Every row comes from one small tree of marks. Brackets hold a mark, then the marks that hang from it, in alphabetical order. Every link used is in the known rows. Which tree was each row made from?
In the rows, zero is written as 128.
Known rows
(tovoz dufo guza zafimep): [133 125 117 131 128 146 112 154 195 110 122 106 187 124 139 142  94 169
 136 122 146  88 178 122 135  74 156 145  87 109 145 131 181 135  78 137
 137 153 139  28 115 125 138 129 157 103 151 129 155  43 150 118]
(daviz riget): [123 124 131 118 139 123 113 118 148 128 151 126  91 130 108 133 119 173
 142 175 113 125 138 184 154 139 141 151 132 146 109 129 127 142 100 100
 162 102 140  92  99 131 140 138 148 147 148 118 113 131 134 121]
(potolo dufo linel zafimep): [136  80 158 142 175 140 109 167 103 203 161 105 135 155 151 128 160  99
 105 116  63 151 122  91 143 116 165 130 112 100  66  95 167 121 112 107
 146 124 150 150  86 130 220 137  33 122 160 144  92  97 136 138]
(potolo dufo kovil (linel lolem) zafimep): [140 105 135 120 161 137 138 183  82 249 155 153 125 157 137 139 169  88
  57 113 102 159 135  60 125 102 173  87  83  69  47  86 177 127 125 123
 156 179 180 156  98 121 251 150  26 113 140 121  96 119 120 169]
(lopom (potolo riget)): [117 137 136 117 129 146 152 139 170 132 112 121 102 109 105 131 175 133
 131 135 116 145 109 155 123 123 101 146 132 155 148 128 142 129  99 130
 135 100 122  96 126 167  94 109 166 115 133 142 117  94 156 134]
(riget daviz): [100 122 107 110 141 126  98 127 115 121 155 108 115 108 123 142 127 140
 154 168 122 101 147 111 181 159 132 135 141 134 155 140 135 116 108 132
 146 132 109 102 107  86 144 126 161 151 126 141 128 116 138 114]
(kulud buzer giliz (riget daviz nekud)): [130 145 107  97 105  73 201  54  78  71 146 127 118 138 119 108  90  47
 158 148 140  72 119 146 115 145  78 124 170 171 158 127  91 187 187 141
  98 143 121 198 142 122 102 132 147 193 127 105 141 170  96  95]
(lopom (potolo kovil linel zafimep)): [168 116 127  90 171 126 156 146 117 200 113 137 103 164 142 149 204 116
  95 102 107 161  70 119 140  78 160 107  86 138 104 100 168 114 183 176
 128 134 141 136 139 103 161 122  72  71 137 155  95 100 162 118]
(lopom (nekud ritelu) potolo): [112 125 126 103 135 163 136 108 155 124 103 108 159  78 106 125 184 183
 142 135 149 106  72 172 104 163 116 135 140 151 137 137 130 119 136 155
 143  82 102  95 136 138  75  90 118  90 140 147 107 123 116  94]
(lopom (potolo zafimep)): [134 140 123 112 148 137 130 152 128 158 124 103  90 124 117 146 193 153
 118 144 131 137  90 152 153 138 146 139 122 152 145 110 144 123 141 159
 132 121 148  96 112 122 122 112 127  85 154 163 125  70 162 132]
(lopom (potolo linel)): [150 125 119  98 148 135 140 164 142 161 134 115 123 113 138 141 193 138
 153 132  92 117 115 149 133 120 137 129 111 150 108 130 157 141 114 137
 139  89 134 120 117 127 125 141 122 115 146 143  87  96 169 101]
(kulud giliz (riget (nekud (ritelu potolo)))): [139 143 119 154  85  79 145 119 114  96 102 160  96 122 112 111  96 133
 156  90 212 100 130 200  54 163 105 138 193 130 167 163  67 179 186 107
 110 122 144 199 175 166  32 149 119 175 124  88 154 181  81 113]
(giliz (nekud ritelu)): [108 118 118 133 112 159  96 139 144 109 129 107 137 104 138 108 138 144
 129 114 141 144 125 149 114 141 127 145 135 136 111 111 123 106 143 113
 117 100 137 129 137 119  95 110  98 144  64 104 136 111 137 115]
(guza tovoz): [112 144 106 129 144 119 123 136 147 168 133 153 144 138 143 174 121 177
 141 161 125 122 156 161 150 140 138 119 122 126 146 120 137 117 112  99
 119  96 151  98 127 135 130 137 176  93 105 160 129 116 143 134]
(fike buzer): [120 127  94 109 152 178 127 115 133 128 147 123 137  98 127 142 141 140
 129 172  83 144 151 156 163  94 145 135 120 126 107 106  95 122  88  93
 135 123 120 130 132 108 146 114 138 144 134 136 110  59 168 126]
(kulud (buzer fike) giliz riget): [188 134 116  78  97  94 204  67  88 101 116 156 109 131 122 136 108  77
 146 163 131 131 150 193  97 136 114 124 152 180 131 102  70 186 155  75
 110  68 124 207 115 153 103 154 160 177 161 120 115 175 112  76]
(potolo kovil linel riget zafimep): [152  79 166 109 175 126 160 119 136 203 118 149 117 178 136 125 160  83
  61  75  68 188  92  89 129  57 146 115  99 115  88  85 161 101 169 114
 120 141 132 153 135 126 187 108  70  97  93 141 109 123 151 143]
(ritelu (potolo dufo (riget nekud) zafimep)): [114 104 168 203 142 127 108 145 124 145 158 111 110 178  86 118 130  77
  69  87 125 174  94 108 116 142 129 157 141 104 152 128 148 146 128 137
 117 142 161 150 161 165 130 124 102 136 139  86 134 106 122 192]
(fike (buzer (kulud giliz riget))): [169 146  97 107 115 121 190  84  93  88 101 133 112 115 149 130 101 120
 166 174 110  98 160 146 112  78 111 118 141 159  99 106  64 135 104  97
 117 166 106 204 133 155  99 143 165 168 170 161 107 183 106 128]
(guza nekud (tovoz dufo kovil zafimep)): [162 130 124  98 143 100 120 165 175 135 122 134 205 201 165 137  96 164
 102 105 148  86 168  82 140 107 134  67  58  78 161 141 176 125 123 157
 143 116 152  53 146 100 165 150 190  10 113 143 152  99 115 173]
(ritelu potolo): [129 136 110 154 131 120  87 165 151 136 137 142 121 109 127 163 125 172
 159 148 154 125 164 150 137 165 165 132 146 120 162 157 133 148 104 107
 133 111 149 107 139 118  89 143 162 134 143 129 115  83 166 136]
(lopom (potolo kovil ritelu)): [132 167  84 117 125 148 165 138 152 158  80 129 114 121 110 124 153 170
 152 146 134 153 108 182 125 128 111 136  98 151 127 131 127 111 170 158
 141 109 131  75 134 127 124 104 142  97 144 149 118  77 130 146]
(daviz (riget (nekud (ritelu potolo)))): [109 122 138 165 121 114 102 105 141  94 141 123 106 121  89 106 110 162
 134 128 176 129  90 202 108 166 130 160 152 134 134 173 100 160 162 145
 126 105 147 120 162 138  76 129 117 164 131  69 155 153 122 111]
(fike (buzer (kulud (giliz nekud) riget))): [174 153  84 114  91 130 181  82  97  59 117 124 117 142 151 127  97 106
 147 146 118 118 145 129  93  81 111 114 136 177  93 102  62 126 118 114
  88 168 114 230 167 146  61 152 168 178 120 118 100 190 102 133]
(tovoz guza kovil zafimep): [161 134  92  92 135 137 126 151 185  83 112 112 158 111 137 156 118 168
 136 141 122 113 170 127 115  65 163 111 132 121 162 117 157 124  73 115
 172 126 168  15 145 133 115 101 161 115 170 145 148  67 142  81]
(riget daviz (nekud ritelu)): [ 79 111 116 115 134 138 100 103 102  90 152  88 125  97 111  97 126 121
 131 129 148  89  95 132 148 157  94 149 147 130 152 139 113 120 162 151
 121 130 112 121 142  84 131  97 113 167  91 108 159 137 129 106]
(linel lolem (potolo dufo kovil ritelu)): [107 156  88 139  99 168 141 179 123 178 115 151 124 102 114 109 116 156
 131 142 160 144 160  98  86 168 121 124 108 106 102 113 146 111 103 133
 176 141 137  84  97 140 197 120  89 132 133 143  87 106 122 154]
(linel lolem): [112 146  99 106 118 149 118 178 128 167 156 139 112  79 118 147 142 159
 124 165 135 106 179 141 135 167 149 115 133 103 117 120 134 145  80  86
 161 135 166 101 103 117 158 151 158 140 115 124 119  84 148 154]
(linel lolem (potolo dufo zafimep)): [113 127 127 132 121 157 107 199  94 180 159 126  96 100 123 138 157 140
 100 146 154 132 146  63 114 174 158 133 132 104 122  88 158 124  72 135
 169 154 159 110  75 130 195 128  76 117 141 158  90  92 160 139]
(buzer fike (kulud (giliz (nekud riget)))): [174 174 145 104  65 143 128  90  82  55 126 147  68 127 131 163 111 126
 143 114 138 130 119 153 126 118 113 134 123 188 104 106  70 137 118 111
  95 128 100 212 153 153  43 196 193 157 122  93 104 242 119 108]
(kulud giliz (riget daviz)): [127 140 106 100 105  71 157 116 102 114 124 140  82 128 129 136 105 117
 173 150 159  82 158 133 124 150 104 126 183 143 159 154  89 142 132 112
 143 143 104 171 105 125 105 151 165 175 141 148 134 187  77 104]
(lopom (potolo dufo linel)): [137 111 131 124 150 150 128 179 131 179 146 107 132 131 138 135 188 119
 146 138  86 127 123 116 132 122 137 135 105 129  79 128 176 138  78 135
 154  95 131 133  96 156 160 147  77 129 181 141  75 103 143 119]
(ritelu (potolo linel zafimep)): [160  96 146 154 173  98 104 167 129 187 151 131 129 147 142 150 158 130
 118 111 111 150 118 114 133 135 198 120 138 112 123 138 150 133 146 134
 122 112 154 149 130 101 137 148 103 106 146 144 111  84 174 124]
(potolo dufo ritelu zafimep): [121 123 132 181 148 148 119 165 124 176 122  82 124 140 122  94 119 141
 127 153  84 162 125 142 138 166 139 152 127 106  92 107 132  97 131 109
 144 121 154 102  75 142 201 100  72 120 181 156 132  73 102 171]
(vasog dufo): [123 119  95 129 135 166 109 140 125 129 133 130 129 111 126 168 139 152
 144 130 110 109 174 117 161 146 147 183 120 126 105  87 177 124  91 104
 163 105 155 113  80 115 146 165 113 121 123 125  78  88 134 132]
(riget daviz (nekud (ritelu (potolo zafimep)))): [100 105 137 156 144 103  91 117  90 113 149  97 120 124 104 109 136 111
 107 109 177 125  65 119 141 176 144 139 160 122 184 165 113 118 207 194
  98 148 126 135 161  79 108  96 103 134 115 118 179 130 133 116]
(potolo dufo kovil (linel lolem)): [129 118 114 116 146 149 135 181 101 231 155 171 139 135 137 141 151 107
  96 126 106 137 168  74 124 109 157  89  84  64  47 107 179 141  87 102
 171 156 164 150 107 129 233 164  62 144 129 106  81 126 117 159]
(guza (nekud ritelu) (tovoz dufo zafimep)): [130 125 166 131 137 107 108 143 174 153  96 129 221 153 165 101 107 162
 112  78 180 104 146 111 136 118  98 101  67  80 147 147 163 114 154 158
  92 121 115  77 128 119 167 125 135  27  86 142 184 131 115 160]
(riget daviz (nekud (ritelu (potolo kovil)))): [ 96 122 108 146 128 114  97 105 104 113 131 142 131 125 107 125 120 117
 121 103 206 127  92 114 136 144 125 123 130 115 183 170 120 127 208 194
 115 156 122 135 196  81  97 111 115 150  90  92 157 155 123 113]
(buzer fike (kulud giliz)): [191 142 115  89 111 134 149 119  75 103 122 119  77 128 121 164 109 144
 162 157 138 118 152 152 138 140 117 136 123 162 132  94 100 129 111  94
 132 102 121 166 141 140 106 174 210 153 162 151  88 199 136 107]
(linel (potolo kovil (riget nekud) ritelu)): [114 138 109 135 109 159 159 103 158 108 102 131 109 137  89  81  96 131
 107  78 125 161  82 141  81 124  69 168 121 160 163 106 128 108 172 148
 125 115 117  90 177 133 114  86 135 132  66 115 101 112 157 145]
(linel (potolo kovil (riget daviz) zafimep)): [106 105 146 110 144 126 135 104 121 144 116 133  89 149 115 134 143  94
  88 103 145 162  83  40 140 104 124 131 131 150 181 111 159  69 163 195
 131 160  87 108 136  91 155  82 118 101  85 179 111 139 171 111]
(tovoz dufo zafimep): [129 110 129 114 127 140  96 160 174 138 130 129 154 143 152 116 112 157
 122 113 146  93 184 119 147 113 152 131  71 111 138 151 179 140 116 141
 112 130 128  66 110 117 156 132 165  78 150 117 140  62 142 163]
(kulud buzer giliz): [144 158 122 104 130 120 183 127 118 135 123 144 135 109 145 155 113 100
 180 161 126 122 159 161 123 133 116 119 148 144 119  82 123 160 144  75
 119 112 142 141 124 145 119 125 142 154 146 152 115  92 154  97]
(giliz (nekud (riget daviz) ritelu)): [ 67 138 155 128  93 138  85  90 126  69 136 135 121  84 145 109 141 116
 139 116 144 121  92 125 141 139 114 129 154 139 105 154  86 102 143 147
  97 146  74 152 118 105  80 120  96 150  71  97 177 174 110  87]

Write each row's tree
[133 115  86 108 134 117 154  51  92  57 128 101 138 107 140 108 116 109
 157 203  88  89 139 100 163  94 116 116 131 162 126 147  78 113 101 152
 109 182  75 174 106  92 135 118 167 162 162 160 126 184 111 121]	(fike (buzer (kulud (riget daviz))))
[ 92 126 123 143 122 132 153  95 140  93 140  72 128 130  74  65  88  97
 127 125  85 127  90 149 129 170  66 164 151 148 156 153 109 110 156 145
 111 119 108 103 153 117 138  89 181 170  97 104 159 119 107 158]	(potolo (riget daviz nekud) ritelu)
[141 191 129 122  94 154 149  91  99  60 126 157 109 110 160 160 110 115
 148 128 100 135 126 131 130  65 114 118 125 166  67 102  56 118 102 116
  82 185  86 213 168 153  48 160 155 158 121 113 116 183 128 119]	(fike (buzer (kulud (giliz (nekud riget)))))
[106 131 124 151 121 151 154 113 159 108 121  91 126 132  79  69  94 122
 120 109  72 148 100 189 106 155  69 174 137 144 136 123 105 127 142  98
 117  97 139 100 156 148 125 101 165 151  97  94 146  94 126 177]	(potolo (riget nekud) ritelu)
[122 183 179 115 138  95  76  91 166  54 125 120 161  72 127 141 116 137
 142 102 139 103 119 101 182  79  90 130 140 122 173 156 120 141  65 150
 129 204  85  57 120 103 114 129 133 111 118 128 181 152 136  90]	(tovoz (guza (nekud (riget daviz))) zafimep)
[136  99 143 129 155 142 125 198  88 227 176 121 132 130 135 122 168  98
  84 135  86 140 139  78 126 145 177 105 113  76  49  99 169 138  90 109
 154 149 174 153  76 134 238 152  49 126 153 132  98 102 126 158]	(potolo dufo (linel lolem) zafimep)
[122 150  90 122 119 156 135 132 150 134  89 140 116 114 129 123 112 183
 160 127 144 148 135 139 110 139 118 146 117 149 147 109 135  92 156 138
 147 107 114  70 125 112 136  99 125 116 108 164  89  92 165 120]	(linel (potolo kovil ritelu))
[124 108 165 192 154 126 116 151 133 191 118 159 112 181 110 147 139  92
  75  94 143 209 115  77 124 100 156 127 119  91 134 122 164 117 136 136
 133 166 145 139 144 166 153 116  84 105 151 124 125 121 116 184]	(ritelu (potolo dufo kovil riget zafimep))
[110 103 149 202 143 137  81 154  98 143 140 105 126 141 112 109 138 112
  96  98 165 152  86 128 111 162 147 152 142  95 135 131 129 140 165 144
 117 134 163 147 148 140 133 108  45 133 149 100 148 113 119 151]	(riget (nekud (ritelu (potolo dufo zafimep))))
[184 145 109  85  89 136 172  95  92  89 147 131 127 141 120 151 111  65
 126 136 134 163 126 160 110 143 125 128 128 183 117  79 100 158 160 104
  91  57 136 196 170 129  82 155 175 178 104  81  93 134 150  80]	(kulud (buzer fike) (giliz nekud))
[ 95 103 161 215 101 148  96 154 155 115 122 125 157 126 123  96 124  93
 115  84 147 196 118 100  71 148 122 140 148 109 112 154 138 109 114 116
 108 112 126 159 152 189  81 108  89 159  98  81 139 132 105 145]	(giliz (nekud (ritelu (potolo dufo riget))))
[142 141 146 127 143  97 102 150 174 154 127 134 207 183 156 130  95 158
 111  90 156  94 166 102 161 114 109  97  55  90 162 150 175 138 119 160
 101 130 127  66 132 111 171 157 181  21  91 137 151 110 133 187]	(guza nekud (tovoz dufo zafimep))
[103 119  96 111 118 101 119  74 104  75 168 104  96 136 102 105 109 114
 127 140 132  69 118 141 145 154  95 145 152 154 177 156 101 161 142 143
 128 142 125 151 129  91 119 140 153 171 108  89 139 162 105 127]	(kulud (riget daviz nekud))
[136 102 136 177 149 122  89 191 132 179 156 139 153 136 148 148 141 120
 149 124 107 142 158  99 127 139 174 127 125  92  95 156 168 152  80 109
 147 107 144 156 116 144 152 165  87 149 173 119  83 109 142 131]	(ritelu (potolo dufo linel))
[172 107  97  97 104 126 135  51  78  46 137 100  84 146  97 110 112 129
 117 146 113  89 119 170 130 133  92 161 114 187 156 109  85 172 127 120
 112 110 143 177 137 116  99 166 186 160 130  83  98 228 117 139]	(buzer fike (kulud (riget nekud)))
[152 103 141 140 166 123 150 154 134 187 122  87 141 138 141  94 136 135
 122 125  51 152 103 153 124 143 155 137 119 125  78 118 131 101 166 109
 125  96 141 117 100 112 193 114  86 108 146 162 124  73 143 141]	(potolo linel ritelu zafimep)
[117 101 178 206 146 121 107 166 138 168 134 130 117 161 108 133 137 102
  96 114 116 187 125  94 122 140 157 137 145  98 138 134 157 120 100 118
 132 140 146 139 118 175 142 118 100 119 165 131 131  99 124 177]	(ritelu (potolo dufo riget zafimep))
[171 149 130  88 154  89 120 150 168 124 113 141 174 167 157 143 121 158
 111 108 135 122 159 103 139 107 119  68  99 106 175 131 149 125 119 132
 139 107 161  52 163 121 143 123 180  31 109 149 142 126 123 148]	(guza nekud (tovoz kovil zafimep))
[ 93 106 147 156 133 109 125 107 141 136  93 160 136 112 116 117 122 100
 123 106 181 172 111  91 121 119 124 113 148 109 164 180 128  92 179 158
 119 151  87 133 159 117 103  82 126 140 102 134 171 164 112 111]	(nekud (ritelu (potolo kovil (riget daviz))))
[159 129 116 111 149 126 178 169 112 233 125 140 136 139 129 100 144 123
  80 120  88 164 117 124 105 129 165  91  98  91  57 105 138 111 183 125
 138 147 170 125 114  98 227 127  79 101 115 136 124  91 122 166]	(potolo kovil (linel lolem) ritelu zafimep)
[ 75 136 161 102 123 135  88  63 131  93 151 149 142  94 113 154 133 161
 138 143 110  77 104 131 166 149 124 125 154 141 136 161 108 134  97 144
 138 151  64 121 108 102 103 132 152 111 137 118 120 168  97  97]	(lopom (nekud (riget daviz)))
[ 95  77 160 114 145 129 147  94 118 112 148  92 147 116 113  62 130  60
 104  85  82 120  67 108 114 120  87 142 145 130 110 144 125 112 160 146
 102 116  89 163 153 116 143  91  94 171  73 103 154 169 127  98]	(potolo linel (riget daviz (nekud ritelu)))
[129 135 108 132 137 144 137 136 135 158  88 130 101 137 127 119 125 168
 123 117 140 170  96 128 115 137 141 147 123 149 145  91 137  77 192 157
 134 128 128  76 121 100 158  84  90  87 116 180 107  85 168 133]	(linel (potolo kovil ritelu zafimep))
[119 113  84 108 130 130 149 173 151 155 134 144 177 196 159 166 102 178
 125 171 117  71 183 123 127 122 168  89  87  92 126 120 168 109 114 126
 170  90 158  80 129 111 151 148 194  67 134 165 147  87 111 144]	(guza (tovoz dufo kovil))
[203 136 113  90  91 103 169  89  77  86 103 132  71 134 120 144 104 131
 157 160 143  98 156 169 111 133 106 137 142 180 139 113  70 151 119  89
 126 109 115 204 117 155  89 180 196 163 167 137  97 249  97 109]	(buzer fike (kulud giliz riget))
[153 117  96  98 121 150 131 172 188  92 117 111 188 145 147 142  99 171
 126 140 129  77 183 106 118  66 176 114  90  97 141 126 188 122  79 138
 176 138 158  13 136 120 136 121 165  97 174 139 157  39 128 107]	(tovoz dufo guza kovil zafimep)
[ 78 165 185 135 136  90  99  85 121 112 114 146 161  95 150 131 128 144
 141 117 150 107  92 124 174 139  70 101 144 103 136 149  82 106 135 142
 111 150  69 135 105 104 126 124 111  83  71 164 199 217  98 106]	(guza (nekud (riget daviz) ritelu) tovoz)
[167 148 115 117 103  92 167 116 104  99  96 136  82 130 150 139  97 149
 190 155 141  73 172 147 108 122 100 125 155 156 134 113 105 143 118  84
 132 157 131 173 109 169  90 160 172 150 159 165 110 213  97 135]	(buzer (kulud giliz riget))
[107 129 148 146 126 159 139 154 147 149 120 112 116 123 102 123 173 110
 133 138 104 158 118 123 126 124  98 157 122 134 119 122 157 130  71 125
 145 108 124 109 108 196 130 111 122 126 163 139 111 109 116 150]	(lopom (potolo dufo riget))
[113  62 186 144 177 115 132 138 104 183 164  90 135 163 127  99 152  41
  86 112  51 161  95  38 146 115 135 127 133 106  88 128 166  93 107 148
 133 147 100 160  93 132 223 111  64 142 146 150 127 142 114 132]	(potolo dufo linel (riget daviz) zafimep)
[ 77 146 155 169  88 114  69 107 131  69 130 154 135  85 140 122 131 124
 153 108 182 134  96 122 126 156 143 126 169 133 135 199  85 121 151 170
  92 147  79 161 142 111  32 129 120 153  91  86 181 173 119  86]	(giliz (nekud (riget daviz) (ritelu potolo)))
[ 86 148 160 142  91 157  89 106 145  85 118 150 119  83 156 116 143 145
 126 103 134 138 107 170 114 121 116 140 144 136  87 125  89 124 138 103
  98 125 109 150 119 139  64 118  76 133  71  88 160 143 126 101]	(giliz (nekud riget ritelu))
[175 132 124  98 141 131 115 172 185  81 114  86 209 148 136 128 102 160
 118 102 134  78 166  89 131  71 132 105  83  84 160 116 186 131  70 135
 187 149 152  13 142  92 145 138 151  80 134 136 148  50 133 131]	(tovoz dufo (guza nekud) kovil zafimep)
[ 64 135 166 119 121 129  97  90 116  96 117 145 113  62 145 114 140 137
 156 142 133 105 115 144 161 134 116 131 164 125 115 155  83 111 131 122
 122 146  72 127  85 115 117 109  92 136 123 145 188 168 111  71]	(nekud (riget daviz) ritelu)
[105 125 139 187 127 140 112 127 128 144 142 160 119 179  88 132 109  87
  83  77 152 170 117 107 110 109 112 139 108 101 150 133 155 154 126 132
 129 158 154 146 186 163 118 136 112 149 119  61 112 132 113 186]	(ritelu (potolo dufo kovil (riget nekud)))
[171 129 115  69  98  76 200  50  69  83 133 136 112 129 117 129 108  49
 157 178 140 112 134 150 122 148 109 118 161 185 153 128  70 166 164 124
 107  86  93 210 108 118 115 148 179 188 160 129 130 207  94  58]	(kulud (buzer fike) giliz (riget daviz))
[ 75 138 170 163 112 103  84 114 128  90 116 167 120  63 141 130 134 144
 168 135 175 112 117 140 143 160 142 123 176 118 144 201  80 123 134 152
 115 148  74 140 109 119  76 120 115 140 137 130 193 166 118  80]	(nekud (riget daviz) (ritelu potolo))
[104 115 155 199 128 135 103 166 153 147 134 139 130 133 112 136 122 118
 136 124 125 170 160 107 115 143 133 146 147 101 138 155 154 141  65  94
 142 122 137 130 122 186 120 132 136 151 157 115 118 112 120 163]	(ritelu (potolo dufo riget))
[148 136  98  85 138 108 132 145 166 141 112 161 156 160 166 156 116 166
 125 143 129 120 173 123 123 101 161  71 108 120 168 140 158 115 121 135
 127  91 166  54 152 147 135 108 199  44 148 153 155 117 127 124]	(guza (tovoz kovil zafimep))
[146 161 110 113 105 128 169 125 117 110 138 135 142 129 147 147 104  81
 156 132 129 138 136 146 105 133 121 119 142 164 110  82 129 148 161 103
  97 103 150 167 159 135  76 137 145 167  93 107 101  97 151 101]	(kulud buzer (giliz nekud))
[147 122  94 120 135 142 160  67 115  76 112 121 135 104 149 113 124 135
 150 192  80 104 152 142 144  79 120 125 121 161 106 116  78 130  95 102
 111 159 113 172 108 125 122 123 147 149 155 153 109 162 129 140]	(fike (buzer (kulud riget)))
[ 95 155 162 180  86 134  76 126 156  80 114 171 129  86 148 131 137 152
 142  92 173 154 112 166 103 139 144 130 159 127 114 169  88 135 143 121
  88 128 114 160 146 141  20 136  99 135  92  77 165 144 131 106]	(giliz (nekud riget (ritelu potolo)))
